Each row was made from one small tree. Brackets hold a mark, then the marks that hang from it, in the order of their numbers. Every link used is in the known rows. Write each row's tree.
In the rows, 128 means zero.
Known rows:
(z_440 z_526 z_849): [101 124 167 144 174 149 174 117 154 140 103 149 177 111 155 111 106 131
 106  87 109 142 148 143 203 117 150 156 135 139  99  97 137 141 138  48
  84 143 100  97 129 100  68 121 138 133 104  99]
(z_181 (z_526 z_723) (z_849 z_440)): [119  75 152 154 142 150 144 157  95 174 101 123 104 151  92 149 154 117
 178 192 112 100 110 142 122 118 139 105  97  97  63 159 104 141 136 106
 102 204 111 157  84 128 193  93 162 161 138  98]
(z_526 (z_723 (z_181 (z_440 z_849)) (z_273 z_183) z_764)): [134 152  87  92  99 107 126  86 149 122 142 136 135 130 157  59 168 149
 100 158 149 122 117 134 201  97 112 148  68 134 140 190 141 102 166 128
  67 145 128 128 180 160 110 140 142 153 100 117]
(z_405 z_183 (z_403 z_459 z_526)): [114  66 125 196 129 103 126 157 131 101 120 129 140  96 163 172  45 143
 144  91 143 161 132 131  73 168 124 101 151 131 132 103 127 110 119 142
 174  65 145 136  65  76 186 145  97 137 134 139]
(z_181 z_440 z_526): [119  73 141 140 149 140 142 153 114 165 102 102 118 119 107 154 128  96
 160 180 119  84  91 135 138 118 140 127 128 115 142 116 149 127 130 153
 100 156 149 137 100 114 154 137 135 154 120 128]
(z_723 z_273 z_526 (z_764 (z_181 (z_849 z_440)))): [121 156  72  98  91 139 145 114 136 121 151 121 140 152 143 132 201 141
 121 118 150 158 116  59 138 118 160 121 162 100 135 182 167  73 135 100
 106 148 131 121 206 143  73  89  91 184 142 173]
(z_183 z_405): [122 158 151 123 142 139 120 140 142 187 105 124 111 144 110 124 123 105
  89 125 111 106 124 165 129  97 100 149 146 137 132  98 117 137 127 110
 142 135 115 121 154 136 112 159 157  90 138 139]
(z_526 (z_723 (z_181 z_849) z_273 z_764)): [115 175 100  94 100 123 113 109 139 108 152 140 142 155 123  81 179 151
 123 144 138 109 118 143 125 107  73 140 114 129 151 190 128 107 168 148
  93 171 126 122 200 148  73 115 129 110 135 140]
(z_273 (z_183 (z_405 z_247 (z_403 z_526)))): [125 157 122 143 148 115  72 117  88 112 120 142  67 111 131 163 106 109
 112 107 138 127 152 102 122 182 167 131  99 145  97  74  69 144 119 178
 232  51 123 129  92 112 233 160 109 141 118 142]
(z_764 (z_181 (z_440 (z_526 z_723)) z_849)): [120 109 144 121 128 152 152 154  93 175 118 120 156 164 110 122 110 145
 130 157  87 134 104 136 208 137 219 137  92 130 126 130 118 141 120 114
  75 174 134 103  88 103 119 110 160 105 149  80]
(z_778 (z_181 (z_849 z_440)) z_459): [129 133 166 151 162 129 114 159 153 132 134 105 117 105 161 149 195 128
 194 133 124 144 155  96 182 133  67 139 169  87 120 164  97 116 121 127
 131 160 157  91  99  90 106 120 141 124 134 117]
(z_491 z_247): [123 146 163 144 133 138  91 121 148 111  89 109 101  61  99 144 140 161
 136 155 121 110 125 128 170 137 101 126 165 114 130 101 129 103 126 107
 122 105 157 110 129  90 102 116 158  68 137 115]
(z_403 (z_405 z_183) z_459 z_526): [112  46 136 217 103 123 131 159 129 103 112 121 160 111 158 158  18 126
 139 100 146 190 156 186  54 143  96 109 151 148 148 100 137 119 110 104
 154  44 116 155  52 124 174 162  97 139 114 102]
(z_405 z_183): [117 122 144 177 155 129 118 149 158 141  93 115 149 102 117 104 128 129
 108 142 129 118 120 153 152 131 123 146 161 119 120 125 141 110 130  95
 126 132 133 106 124 115 125 122 152 125 136 132]
(z_764 (z_181 (z_440 (z_526 (z_723 z_273))) z_849)): [130 126 121  90 117 165 154 131 100 135 150 113 163 173 110 117 136 167
 135 143 100 112 119 130 180 132 195 113  98 120 161 131 146 144 102 139
  77 186 141 112 123 124 101 104 152 127 144  97]
(z_723 z_273 z_764): [116 161 101 106 140 138 123 117 178 125 136 125 132 104 127 114 188 146
 106 146 145 100 128 104 115 117  96 128 179 129 160 152 167 112 137 128
 123 125 149 135 202 153  60 125 117 111 136 165]
(z_99 (z_403 z_405 z_459 (z_526 (z_723 (z_764 z_181))))): [129  83  96 143  49 113 138 181 111 117 172 149 127 111 111 135  30 119
 139 122 140 195 121 147  37 128  98 103 140 131 153 125 140 111 118  97
 131  46  97 186  75 158 139 147  72  75 180 116]
(z_440 (z_526 (z_723 (z_273 (z_183 z_405)))) z_849): [153 180 154  97 123 149 171  78 137 144 127 153 167 165 139  73 116 142
  63  86 121 117 171 181 174  92 154 138  85 144 118  99 116 160 110  73
 107 155  76 118 153 165 114 137 185 141  86  88]
(z_723 z_181 (z_273 z_183) z_526 z_764): [132 196  88  89  90  95 127  72 165  79 136 129 171 107 141  80 170 109
  88  94 168 145 146 145 144  97 110 154 156 122 164 177 174  78 135 163
 113 123 139 113 219 138  72 108  76 166  93 168]
(z_181 z_440 z_526 z_849): [100  63 135 159 141 154 135 148  89 168  99 109 124 151 128 160 136 102
 171 203 106  84  99 129 140 141 172 108 115 106 143 130 111 124 152 159
 105 187 127 134  88 100 173 135 136 155 120 106]
(z_99 (z_403 (z_526 z_723))): [141 111 161 131 128 125 130 177 125 152 126 127 102  97  76 112  98 122
 154 156 115 122 143 184  92 119  97 100 142  88  85 111 147 158 106 127
 141 134  97 165  81 132 143 117 145  80 165 106]
(z_723 (z_273 (z_183 z_405)) z_526 (z_764 z_181)): [147 226  71  80  69 123 137  95 135 112 153 126 161 148 125  93 155 119
  46  89 166 140 128 111 153 107 163 152 166 135 192 139 151  81 116 124
 137 105 123 115 223 173  90 134  92 147 118 181]
(z_99 (z_403 (z_526 (z_723 (z_181 z_849) z_273 z_764)))): [141 138 102  91  76 115 117 137 121  86 183 147 129 137 121  84 140 137
 151 143 144 127 134 153  70 124  47 110 129  93 145 172 143 110 166 179
 137 143  84 155 155 147  98 118  98 116 147 142]
(z_764 (z_181 z_440 (z_526 (z_723 z_273)) z_849)): [119 107  93 108  95 164 141 151  68 131 148 103 143 176  95 129 148 141
 162 184 117  69  92 129 149 133 161  97  86 107 179 151 131 122 116 162
  74 204 152 135 113 147 156 123 130 142 154 120]
(z_526 (z_723 z_181 z_764)): [119 166 119 111 129  97 114 135 160 138 125 142 131 120 100  79 143 132
 107 145 136 127  95 157 144  85  78 185 124 144 127 179 136 115 162 114
  91 139 134 128 169 143  77 119 138  88 142 144]
(z_403 z_459): [ 97 111 146 151 117 126 139 134 153 158  91 132 138  95 121 159  82 102
 146 112 107 123 142 158  95 126  93  93 151 133 146 112 135 115 114 100
 103 129 160 125 132  99 113 136 121  84 146 112]
(z_183 z_273): [116 128 155 133 170 148 127 122 144 146  98 105 117 114 114 134 155 108
 113 165 107  99 145 121 115 118 116 110 166 132 119 110 121 165 117 117
 133 162 135 118 163 133  74 102 155  75 141 129]
(z_273 (z_183 (z_405 z_247 (z_403 z_459)))): [125 144 111 139 118 100  75  95 107 132  98 158  75 107 130 170  85  92
 118  87 120 110 130 106  90 168 158 104  85 148 138  78  70 117 122 155
 196  69 146 125 105 100 227 182 108 106 133 138]
(z_183 z_273 (z_405 (z_403 z_526))): [141 132 146 127 165 139 119 137 106 148 139 115  81 151 147 162 105 124
  94 141 127 130 131 107  74 135 123 118 153 154 108  69  94 179 114 167
 215 102 102 140 131 131 139 151 149 105 129 154]
(z_183 (z_405 z_247)): [116 167 135 127 156 139  83 138 125 150 109 136  78 140  90 135 124 106
 107 112 108  96 110 120 121 126 120 153 120 150 127  84 112 145 139 122
 165 114 129 116 140 140 144 163 141 101 137 149]
(z_440 (z_526 (z_723 z_181 (z_273 z_183))) z_849): [133 171 148  97 120 125 159  64 143  98 138 151 192 124 143  54 125 136
  98  86 125 137 173 189 208 106 117 157  83 128 107 138 135 131 117  99
  66 158 110  96 152 138  80 106 134 147  88  90]
(z_403 (z_405 z_183) z_459): [113  70 133 202 115 124 114 135 148 131 103 128 158 120 144 133  42 115
 129 103 128 165 129 185  76 131 104 116 143 146 151 108 138 102 119  92
 128  82 124 142  82 118 157 156 122 119 129 111]
(z_440 z_526): [113 128 178 133 169 139 154 125 153 147 100 130 159 105 115 127 121 116
 113 106 106 127 146 150 158 120 151 154 163 136 115  99 147 145 113 103
 112 136 133 111 122 105  77 111 141 110 119 117]
(z_778 (z_181 (z_526 z_723) (z_849 z_440))): [142  96 157 153 151 136 126 158  86 128 139 109 112 155 125 146 169 115
 199 176 128 108 111 132 160 121 108 135 117  89  68 163 111 152 145 133
  98 186 125 138  66 126 168 104 160 152 127 111]

Which tree is each row?
[139 120 132 120 136 120 115 115 125 172 121 130  87 158 150 176  84 108
 105 116 110 109 114 107  41 126 113  93 135 158 150  73  93 159 118 144
 181 126 124 132 148 120 134 167 145  81 139 149]
(z_183 z_273 (z_405 (z_403 z_459)))
[142  96 143 137 154 126 121 163 102 121 135  87 123 121 136 154 136  97
 177 168 139  91  89 129 183 124 111 158 146 111 152 116 156 140 141 181
  96 141 162 121  85 115 145 146 117 146 111 141]
(z_778 (z_181 z_440 z_526))
[120 121  82 126  86 144 139  95 101 100 153 120 141 120 133 137 216 106
 141 175 162 137 141  56 145 165 174 105 146  97 123 182 107  67 148 120
 118 141 140 135 160 166 156  92  76 203 133 157]
(z_723 (z_273 z_183) (z_764 (z_181 z_526 (z_849 z_440))))
[136 138 127 128 179 137  85 127  89 104 134 124  50 142 129 177 110 126
 111 118 123 111 124  64  66 163 137 115 126 167 110  58  88 190 128 170
 237  74 110 132 120 139 173 156 128 111 123 173]
(z_183 z_273 (z_405 z_247 (z_403 z_526)))
[162 128 136  93 152 129 162 119 179 148 139 129 123 134 116 111 188 169
 125 129 137 142 119 102 116  83 138 143 139 141  95 160 186 153 114  91
 108 137 126 156 163 170  79  95 169 144 119 138]
(z_849 (z_440 (z_526 (z_723 z_273 z_764))))
[130 145 138 144 134 117 105 120 103 153 118 131 106 114 145 150 104 105
  97 125 137 142 163 147 136 148 155 123 126 131  94  81  75 139 109 162
 206  73 112 135  99 114 206 155 117 136 124 133]
(z_273 (z_183 (z_405 (z_403 z_526))))
[129 129 113  86 119 130 131  96 141 108 155 126 161 159 163 108 163 137
 128 128 132 141 110 108 150 120 138 151 127 137 180 162 163 106 179 171
  98 149 131 111 183 113  61 127 102 162  98 144]
(z_723 (z_181 (z_440 z_526) z_849) z_273 z_764)
[112  93 103 181 148  99  79 131 131  87  99 147 106  97 132 162  80 140
 147  88 126 119  92  83  81 181 136 120 112 139 138 104 119 104 139 142
 167  71 172 113  86  75 190 153 111 128 144 156]
(z_405 z_183 z_247 (z_403 z_459))
[133  95 133 126 130 160 144 135 103 147 127 114 108 163  96 139 179 134
 181 178 122  83 123 137  90 111 114  81  99  94  93 160 128 146 111 129
  98 212 122 163 115 149 163  93 155 180 136 111]
(z_181 (z_526 (z_723 z_273)) (z_849 z_440))
[129 156 124 101 144 147 183 108 173 110 140 159 172 142 149  80 146 184
  83 100 133 114 132 114 159  88 138 156 124 153 128 149 168 150 150  64
  74 148  93 127 175 154  49 118 161 127  98 122]
(z_440 (z_526 (z_723 z_273 z_764)) z_849)
[109  88 116 135 125 146 145 160  89 149 129  96 136 127 100 149 123  95
 151 172 123 108  85 114 172 136 165 144 132 119 162 116 141 103 118 142
  89 142 170 118  95 127 136 134 103 156 154 142]
(z_764 (z_181 z_440 z_526))
[132 168 131 126 143 114  86 105 124 173 104 139  99 117 128 130 135  93
  90 137 123 120 138 140 152 135 162 144 123 127 109  91  73 120 125 153
 182 108 124 121 133 110 184 156 133 116 141 133]
(z_273 (z_183 (z_405 z_403)))
[138 104 121 118  68  74 130 163 142 112 151 150 121  98 111 114  54 109
 155 110 138 162 118 161  37 111  34 112 137 116 142 156 156 109 153 134
 120  87 109 163 115 132 113 137  86  81 153 133]
(z_99 (z_403 z_459 (z_526 (z_723 z_181 z_764))))
[133 147 110 102 109 138 154  77 131 106 152 129 163 117 143 121 210 133
 115 133 142 181 164  58 180 161 205 126 152 112 110 164 119  83 132  96
 117 127 130 116 172 149 102  71 101 173 124 139]
(z_723 (z_273 z_183) (z_764 (z_181 (z_849 (z_440 z_526)))))
[134  54 122 205 128 131 111 156 100  64 117 119 106 145 123 159  26 152
 138 106 128 154 131 140  13 153 119  86  99 180 133 100 117 184 109 109
 179  57 111 163  46 164 196 143 145  98  99  96]
(z_403 (z_405 (z_183 z_273) z_247) z_459 (z_526 z_723))
[153 131 178 125 175 121 143 160 168 123 142  97 154 106 157 138 133 144
 169 100 119 136 126 115 206 122 118 174 172 128 180 118 159 148 103 165
 115 124 175  84  76  84  76 142 141 107  96 120]
(z_778 (z_181 (z_440 z_526)) z_459)
[134 133 123  94 128 125 141  84 154 111 158 135 151 143 159 110 193 134
 142 113 140 172 137  94 130 118 104 156 145 125 112 172 156 102 171 125
 109 146 121 113 194 132  54 103 103 182 108 153]
(z_723 (z_181 (z_849 (z_440 z_526))) z_273 z_764)
[118 116 149 130 129 120 110 131 122 175 114 125  99 144 105 111 163 119
 166 161 105 146 125 161 151 103  88 142  87 106  55 178 104 125 143 108
  90 188 126 118 132 116 127 102 162 134 158 101]
(z_526 (z_723 (z_181 (z_849 z_440))))
[134  77 155 139  91 110 147 176 130 145 114 140 113  96  89 144  42 110
 169 117 108 132 149 186  39 126  81  63 135 100 121 108 146 145  97 118
 131 116 115 168  70 118 155 133 122  72 166  92]
(z_99 (z_403 z_459 (z_526 z_723)))
[138 135 117  95 112 146 172  98 114 131 142 126 173 131 136  81 130 155
 106 126 121 139 145 134 245 125 211 133  78 128 131 128 138 135  93  89
  59 147 133  98 122 139 113 116 151 153 114  81]
(z_764 (z_181 (z_440 (z_526 (z_723 (z_273 z_183))) z_849)))
[131 143 117  97 102 124 126  98 136 126 136 114 139 155 140 122 174 114
 161 106 134 151 139 147 126  99  89 123 132  84 112 168 168  99 121 147
 105 183 133 111 188 111  80 101 100 202 126 146]
(z_723 (z_181 (z_849 z_440)) z_273 z_526)
[142 121  82 154 145 116 127 167 108  82 163 115 132 132 133 115 129 185
  80 152 161 151  87  51 116 164 170 145 151 158 120 146 111 144 137 119
 170  78 129 138 114 155 137 103 130 102 146 173]
(z_405 (z_183 z_273) (z_403 (z_526 (z_723 (z_764 z_181)))))
[107 163 160 149 154 137 114 157 150 105 131 114 150 107 158 139 167 132
 169 122 121 111 159 119 187 145  71 146 175 101 172 148  88 122 125 151
 127 158 154  79 106  77  89 131 131  80 130 117]
(z_778 (z_181 z_849) z_459)
[168 159 133  81 117 100 147  75 167 115 145 132 142 114 124  81 188 134
 116 116 152 170 139 131 151  96 119 163 113 126  85 182 157 124 122 120
 104 131 140 139 172 167 101  84 131 167 103 133]
(z_849 (z_440 (z_526 (z_723 z_181 (z_273 z_183) z_764))))
[113 131 173 139 166 146 177 132 150 150 100 155 168 134 127  93  98 150
 104 101 101 128 138 168 196  98 157 158 105 144  83 111 135 162 126  42
  68 164  89 107 109 114  85 120 178 119 111  81]
(z_440 (z_526 z_723) z_849)
[120 124 114 153 104 102  89 119  92 105 113 153  75 105 144 200  53 104
 125  74 132 141 157 109  72 187 147  92  99 155 125  68  72 130 113 172
 219  31 138 141  76 107 240 172  88 130 120 133]
(z_273 (z_183 (z_405 z_247 (z_403 z_459 z_526))))
[150 146 100 114 169 120  94 149  98 105 148 141  40 165 124 153 128 166
  86 137 136 111  87  40  53 145 153 137 102 183 112 102  92 204 149 160
 227  70  98 160 140 173 171 152 158  87 118 173]
(z_183 z_273 (z_405 z_247 (z_403 (z_526 (z_723 z_764)))))
[149 173  78 100  86 105  97  76 118  99 123 152  97 143 142 170  83 113
 106  40 136 110 132 113  50 140 157  86  96 136 177  84 132 117  96 188
 190  86 150 129 152 110 191 170  89 156 105 159]
(z_723 (z_273 (z_183 (z_405 z_247 (z_403 z_459)))) z_526)
